Each row was made from one small tree. Brackets hold a mark, then the marks that hang from it, in the order of their numbers. Every link used is in the known rows. Write each row's tree.
Known rows
[q_245 q_59 q_273 q_670 q_866]: [-0.849  0.612  0.280 -1.917  4.002 -0.311 -1.099 -1.404 -0.419 -1.333
 -0.705  0.324  2.420  1.537 -0.556  0.779 -0.041  1.112 -0.269  1.968
 -0.762 -0.329  2.228  2.682  1.082  3.201 -0.032  1.674  2.469  1.582]
[q_59 [q_245 q_273 [q_670 q_18 q_658]]]: [-0.321 -1.288  1.574  1.017  1.774 -0.196  0.472  1.015 -1.419 -0.844
  0.222 -1.665  1.826  2.490  1.342  2.440  1.995  0.685 -1.347  0.219
 -0.783  0.504  0.649  1.057  2.084  1.997 -2.419  0.741  3.592  0.377]
[q_59 [q_245 q_273 [q_670 q_658] q_866]]: [-0.606  0.115  0.675 -0.785  3.333 -0.716  0.155  0.176 -0.816 -1.487
  0.680 -0.330  1.906  2.209  0.693  1.908  1.454  0.014 -1.540  1.560
  0.039  0.392  1.781  1.420  1.441  2.986 -1.464  1.243  3.109  0.755]
[q_913 q_866]: [-0.261  0.150 -0.431 -0.961  0.058 -0.324 -0.137  0.211 -1.849 -0.148
  0.147 -1.654  0.678  0.508  0.224 -0.463 -0.260 -0.157 -0.548  0.017
  0.133  0.117  0.234  0.283  0.152  0.129  0.861  0.660 -0.603 -0.211]
[q_273 [q_245 q_59 [q_670 q_658]] [q_913 q_866]]: [-0.100 -1.021 -0.772  0.589  2.040  0.003 -2.048  0.479 -3.996  1.459
  1.060 -3.045  2.306  2.132 -2.085  0.107 -1.029 -0.420 -1.041 -0.284
  0.618 -0.397  1.489  0.698  1.954  1.316 -0.761  2.831  2.700  1.857]
[q_658 [q_670 q_18]]: [ 0.325 -0.953 -0.110  2.190  0.227  0.812 -0.345 -0.016  0.114  0.525
  0.056 -0.121  1.457  2.001  1.304  0.929  0.988  0.831 -0.418  0.340
 -0.118  0.475 -0.347  0.849  0.681  0.415  0.153 -0.422  0.575 -0.005]
[q_59 [q_245 [q_273 q_913] [q_670 q_18 q_658] q_866]]: [ 0.386 -1.205  1.011 -0.509  2.558  0.155 -1.223  1.068 -2.456 -1.495
  0.984 -1.702  3.266  3.225 -0.410  1.739  2.297 -0.010 -1.252  1.802
 -0.423 -0.335  1.309  1.091  2.343  2.842 -2.354  1.089  4.872  1.295]
[q_273 [q_245 q_59 q_670 q_866] q_913]: [ 0.102 -0.305 -1.015 -1.067  2.255 -0.013 -2.250 -0.762 -2.224  0.263
  0.271 -1.297  3.266  1.472 -3.233  0.097 -0.920 -0.216 -0.740  1.122
  0.138 -0.783  1.682  1.037  0.928  2.225 -0.039  2.601  1.732  2.190]
[q_245 [q_273 q_913] q_670]: [ 0.096 -0.237 -0.180 -0.060  2.401 -0.383 -1.570 -0.600 -2.104 -0.275
 -0.013 -1.911  1.465  1.375 -0.594  0.413  0.024 -0.108  0.274  1.214
 -0.044 -0.817  0.801  0.823  0.773  2.055 -1.203  0.266  1.971  1.989]
[q_273 q_913]: [ 1.076 -0.187 -0.481  0.271  0.045  0.233 -1.188  0.344 -1.286 -0.139
  0.547 -1.126  0.579  0.028 -1.319 -0.243 -0.044 -0.430  0.654  0.286
  0.310 -0.881 -0.057 -0.437  0.253 -0.195 -0.537  0.078  0.561  0.632]
[q_273 [q_245 q_670] q_913]: [ 0.365 -0.788 -0.240  0.384  0.589 -0.595 -1.625  0.447 -2.625  1.064
  0.372 -2.641  1.320  1.022 -1.907  0.282 -0.710 -0.957 -0.064 -0.129
  0.865 -0.365  0.451 -0.101  0.224  1.161 -0.529  1.030  0.756  1.866]
[q_245 q_59]: [ 0.042  0.288 -0.151  0.139  0.436  0.344 -0.215 -0.519  0.180 -0.125
 -0.523  0.054  0.621 -0.154 -0.813 -0.260 -0.507  1.238 -0.002 -0.018
 -0.642 -0.437  0.902  0.827  0.755  0.345 -0.363  1.048  0.503  0.225]
[q_18 q_670]: [-0.961 -0.269 -0.011 -0.264  0.957  0.619 -0.778  0.655 -0.113  1.192
  0.646 -0.652  1.160  0.062  0.136 -0.202  0.090 -0.449 -0.138 -0.348
  0.954  0.070  0.175  0.000  0.195  0.282  0.831  0.196 -0.303  0.640]
[q_59 [q_245 q_273]]: [ 0.387 -0.113  0.213  0.183  0.394 -0.551  0.916  0.480 -0.902 -1.931
 -0.022 -1.274  0.542  0.323  0.498  1.169  1.108  0.939 -0.756  0.556
 -0.134 -0.329  0.610  0.207  0.776  1.331 -1.124  0.362 -0.235 -0.336]
[q_273 [q_245 q_59 q_670] [q_913 q_866]]: [-0.115 -0.690 -1.047 -0.361  1.668 -0.661 -2.323  0.023 -4.248  0.680
  0.004 -3.452  3.096  1.753 -2.487 -0.069 -1.514 -0.121 -0.700 -0.170
  0.505 -0.723  1.574  0.876  1.440  1.243  0.141  2.632  0.664  1.672]
[q_245 q_59 [q_273 [q_913 q_866]] [q_670 q_658]]: [-0.056 -0.346 -0.164 -0.069  3.738 -0.110 -2.083 -0.351 -3.154  0.043
  0.796 -2.876  2.602  1.950 -0.573  0.533 -0.062  0.538 -0.554  1.121
 -0.410 -0.662  1.822  2.035  2.572  2.159 -1.056  2.364  4.090  2.226]
[q_245 q_59 [q_273 q_913] [q_670 q_18 q_658] q_866]: [-0.034 -0.769  0.909 -0.823  3.719  0.883 -2.075 -0.595 -2.110 -0.587
  0.474 -1.082  3.838  3.174 -0.934  0.870  0.630  0.965 -0.438  2.108
 -0.889 -0.793  1.851  2.595  2.938  2.974 -1.466  2.049  6.293  2.301]
[q_245 q_59 q_273 [q_670 q_658] q_866]: [-0.894  0.449  0.600 -1.056  4.340  0.350 -1.048 -1.014 -0.152 -0.598
  0.470  0.317  2.274  2.033 -0.026  0.912  0.052  0.952 -0.656  1.848
 -1.028  0.003  2.147  2.441  1.791  2.917 -0.757  1.968  4.676  1.846]
[q_273 [q_245 q_59 [q_670 q_18] q_866] q_913]: [-0.053 -1.018  0.084 -0.921  1.755  0.365 -2.203 -0.104 -2.722  0.093
 -0.280 -1.707  4.136  2.671 -2.859  0.266 -0.402  0.274 -0.346  1.358
 -0.535 -0.883  1.405  1.283  1.616  2.048 -0.326  2.420  2.769  1.998]

Which tree is each row?
[ 0.904 -0.160 -0.481 -0.212  0.534 -0.506 -0.476  0.789 -4.129 -1.798
  1.011 -3.544  1.607  1.052 -0.344  0.238  1.052 -0.244 -0.872  0.922
  0.223 -0.874  0.687  0.336  1.461  1.340 -0.629  1.175 -0.211  0.599]
[q_59 [q_245 [q_273 [q_913 q_866]]]]
[ 0.153  0.346  0.120 -1.378  1.531 -0.216  0.756  0.005 -0.821 -2.474
  0.296 -0.450  1.227  0.956  0.348  0.833  1.188  0.384 -0.866  1.925
 -0.113 -0.233  0.993  0.536  0.774  2.218 -0.373  0.931  0.219  0.217]
[q_59 [q_245 q_273 q_866]]
[ 0.317 -0.473  0.090  0.506  2.170 -0.747 -1.200  0.705 -4.043 -0.678
  1.156 -3.457  1.917  2.238  0.057  1.092  1.284 -0.139 -1.350  0.578
  0.577 -0.251  1.215  0.408  2.128  2.191 -1.801  1.489  2.503  1.223]
[q_59 [q_245 [q_273 [q_913 q_866]] [q_670 q_658]]]
[-0.693  0.456  0.151 -1.300  2.677 -0.284 -0.726  0.094  0.300  0.675
  0.584  0.603  1.347  1.667  0.037  0.703  0.533 -0.548 -0.843  0.710
  0.108  0.551  1.036  1.162  0.673  1.522 -0.442  1.137  3.421  1.009]
[q_245 [q_670 q_658] q_866]
[-0.166 -0.704 -0.428 -0.488  1.988  0.228 -1.893  0.529 -2.199  1.169
  1.553 -0.925  2.121  2.108 -1.846  0.651 -0.450 -1.413 -0.628  0.726
  0.976  0.145  1.142  0.109  1.290  1.723 -0.716  1.734  3.456  2.241]
[q_273 [q_245 [q_670 q_658] q_866] q_913]
[-0.486 -1.204  0.764 -0.408  2.238  0.120 -1.875  0.386 -4.368  0.178
  0.724 -3.102  3.140  3.249  0.586  0.935  0.505 -0.060 -0.754  0.954
 -0.038 -0.190  0.954  1.100  2.576  1.674 -1.168  1.028  4.535  2.087]
[q_245 [q_273 [q_913 q_866]] [q_670 q_18 q_658]]
[ 0.117 -1.483  0.712  0.305  1.831 -0.409 -1.211  1.542 -4.510 -0.744
  0.815 -3.783  3.307  3.159  0.288  1.721  1.964  0.114 -1.347  0.798
  0.021 -0.202  0.879  0.946  2.507  2.066 -2.241  1.479  3.802  0.891]
[q_59 [q_245 [q_273 [q_913 q_866]] [q_670 q_18 q_658]]]
[ 0.826 -0.246 -0.102  0.272  1.666  0.795 -1.824 -1.018 -1.739 -1.090
  0.227 -1.416  1.401  0.178 -1.482 -0.288 -0.430  0.954  0.507  1.273
 -0.917 -1.528  1.173  1.162  1.559  1.379 -0.812  0.994  1.664  1.451]
[q_245 q_59 [q_273 q_913]]
[-0.300 -0.306 -0.542 -0.661  2.117 -0.671 -1.741 -0.578 -4.060 -0.555
 -0.004 -3.171  2.078  1.862 -0.546  0.093 -0.224 -0.487 -0.151  1.346
  0.492 -0.619  1.056  1.082  0.988  2.036 -0.057  1.036  1.572  2.037]
[q_245 [q_273 [q_913 q_866]] q_670]
[ 0.354 -0.663 -0.892 -0.355 -0.867 -0.080 -1.520  0.648 -4.372  0.415
  1.225 -3.207  1.873  1.039 -1.671 -0.556 -1.233 -1.084 -0.102  0.004
  1.023 -0.495  0.414 -0.556  0.655  0.244  0.572  1.312 -0.218  1.115]
[q_273 q_245 [q_913 q_866]]
[-0.399  0.540  0.123 -1.662  2.677  0.463 -0.598 -1.261 -0.275 -1.684
 -0.019  0.069  1.951  0.726 -0.540 -0.117 -0.388  1.232 -0.325  2.039
 -0.928 -0.668  1.667  1.865  0.908  2.307  0.434  1.455  2.055  0.910]
[q_245 q_59 q_273 q_866]
[-0.221 -0.780  0.424 -1.649  3.620  0.514 -2.174 -1.212 -2.301 -1.205
 -0.458 -1.692  3.812  2.636 -1.473  0.578  0.530  1.158  0.208  2.803
 -1.147 -1.096  1.742  2.535  1.934  3.231 -0.841  1.768  4.274  1.969]
[q_245 q_59 [q_273 q_913] [q_670 q_18] q_866]
[ 0.024  0.356  0.213 -0.708  4.248  0.529 -2.552 -0.988 -1.355 -0.502
  0.778 -0.199  2.618  1.979 -1.379  0.606  0.341  0.649 -0.385  1.948
 -0.563 -0.850  2.228  2.164  2.422  2.855 -1.356  2.143  5.233  2.223]
[q_245 q_59 [q_273 q_913] [q_670 q_658] q_866]
[-0.732 -0.707  0.428 -1.537  2.142  0.062 -0.876 -0.413 -1.570 -0.030
 -0.900 -0.976  3.643  2.329 -1.712  1.010 -0.390  0.473 -0.917  1.120
 -0.578  0.028  1.590  1.694  1.122  1.916 -0.143  2.229  2.816  1.094]
[q_273 [q_245 q_59 [q_670 q_18] q_866]]
[ 1.032 -0.634  0.065  0.763  2.010 -0.906 -0.734  0.114 -2.357 -1.483
 -0.083 -2.461  1.553  1.157 -0.710  1.358  1.115 -0.034 -0.502  1.296
  0.297 -0.860  0.881  0.877  0.961  2.163 -1.946  0.570  0.855  0.940]
[q_59 [q_245 [q_273 q_913] q_670]]
[-0.221  0.055 -0.073 -1.334  1.043  0.370 -0.533 -0.333 -0.876 -0.177
  0.001 -0.531  1.891  0.829 -2.052 -0.054 -1.255  0.175 -0.703  0.756
 -0.040 -0.541  1.532  0.915  0.572  1.341  0.875  2.248  0.760  0.845]
[q_273 [q_245 q_59 q_866]]
[-0.437 -0.508  0.654 -1.239  1.597 -0.208  0.074  1.416 -0.417 -0.544
  0.118 -0.350  2.358  2.812  0.316  1.814  2.232  0.018 -1.744  0.705
 -0.339  0.693  0.855  1.040  1.530  1.640 -1.610  1.219  3.722  0.043]
[q_59 [q_245 [q_670 q_18 q_658] q_866]]
[-0.175  0.150 -0.736 -0.597  3.265 -0.652 -2.188 -0.999 -3.713 -0.509
 -0.383 -2.739  2.662  1.678 -1.421 -0.016 -0.410  0.624 -0.042  1.499
 -0.101 -0.927  1.747  1.835  1.682  2.241 -0.339  2.061  2.028  1.992]
[q_245 q_59 [q_273 [q_913 q_866]] q_670]
[ 0.561 -0.162 -0.534 -0.975  0.171  0.497 -1.376  0.062 -2.411 -0.135
  1.224 -1.227  1.851  0.835 -2.223 -0.410 -0.644 -1.387  0.087  0.963
  0.524 -0.661  0.838 -0.399  0.235  0.966  0.582  1.431  0.710  1.446]
[q_273 [q_245 q_866] q_913]
[ 0.540 -0.164 -0.143  0.422  3.198 -0.077 -1.954 -0.971 -1.986 -0.606
 -0.394 -1.512  2.113  1.091 -1.495  0.238 -0.370  0.940  0.389  1.322
 -0.431 -1.291  1.609  1.709  1.534  2.355 -1.287  1.250  2.500  2.009]
[q_245 q_59 [q_273 q_913] q_670]
[ 0.686 -1.724  0.980  1.259  1.912 -0.002 -0.893  1.298 -2.666 -0.630
  0.767 -2.888  2.508  2.803  0.186  1.783  2.074  0.491 -0.947  0.476
 -0.117 -0.551  0.694  0.731  2.417  2.065 -3.163  0.656  4.287  1.404]
[q_59 [q_245 [q_273 q_913] [q_670 q_18 q_658]]]
[-0.394 -0.961  1.312  0.084  1.545 -0.917  0.486  0.651 -1.812 -1.455
 -0.932 -2.125  2.404  2.192  0.895  1.925  1.691  1.044 -0.905  1.100
 -0.695  0.031  0.685  1.086  1.385  2.153 -1.993  0.325  1.586  0.425]
[q_59 [q_245 q_273 [q_670 q_18]]]
[ 1.302 -0.330  0.267  0.765  0.289  0.104 -0.647  0.698 -2.295 -1.852
  0.632 -2.077  1.010  0.652 -0.832  0.678  1.217  0.175 -0.424  1.186
  0.130 -1.027  0.666 -0.396  1.065  1.255 -1.726  0.377  0.365  0.487]
[q_59 [q_245 [q_273 q_913]]]
[-0.353 -1.702 -0.044  0.248  1.335  0.397 -2.377  0.958 -4.674  1.281
  0.758 -3.950  3.902  3.039 -1.954  0.281 -0.418  0.247 -1.003 -0.348
  0.122 -0.364  1.241  0.885  2.688  1.125 -0.756  2.549  4.231  1.740]
[q_273 [q_245 q_59 [q_670 q_18 q_658]] [q_913 q_866]]
[-1.160 -0.189  1.193 -2.495  3.530  0.122 -0.891 -1.294 -0.994 -1.257
 -1.183 -0.840  3.773  2.467 -0.130  1.057  0.233  1.519 -0.440  2.348
 -1.293 -0.566  1.746  2.885  1.800  3.203 -0.434  1.617  3.783  1.371]
[q_245 q_59 q_273 [q_670 q_18] q_866]
[-0.243 -1.900  0.350  0.328  0.276  0.051 -1.881  1.675 -4.833  1.488
  1.166 -3.941  3.328  3.087 -0.881  0.651 -0.267 -0.971 -0.905 -0.394
  0.429  0.058  0.587 -0.068  2.114  0.851 -0.665  1.824  3.774  1.738]
[q_273 [q_245 [q_670 q_18 q_658]] [q_913 q_866]]
[-0.811  0.826 -0.499 -1.857  3.195 -0.421 -0.954 -1.025  0.335 -0.193
 -0.839  0.842  1.843  1.236 -1.406  0.382 -0.242  0.597 -0.302  1.146
 -0.504 -0.047  1.817  2.185  0.517  1.865  0.139  1.740  1.884  0.988]
[q_245 q_59 q_670 q_866]
[-0.796  0.877  0.721 -2.044  3.356 -0.560 -0.532 -1.027 -0.553 -1.240
 -0.399 -0.205  1.735  1.706  0.343  1.007  0.058  0.004 -0.257  2.139
 -0.345  0.119  1.304  1.792  0.459  2.848 -0.138  0.869  1.949  1.493]
[q_245 q_273 q_670 q_866]
[ 0.216 -1.866  0.539  1.392  1.470  0.667 -2.029  0.839 -2.775  1.719
  0.740 -2.327  3.262  2.725 -2.088  0.875 -0.276  0.516 -0.514 -0.512
 -0.277 -0.521  1.031  0.796  2.403  1.077 -2.078  2.185  4.657  1.754]
[q_273 [q_245 q_59 [q_670 q_18 q_658]] q_913]
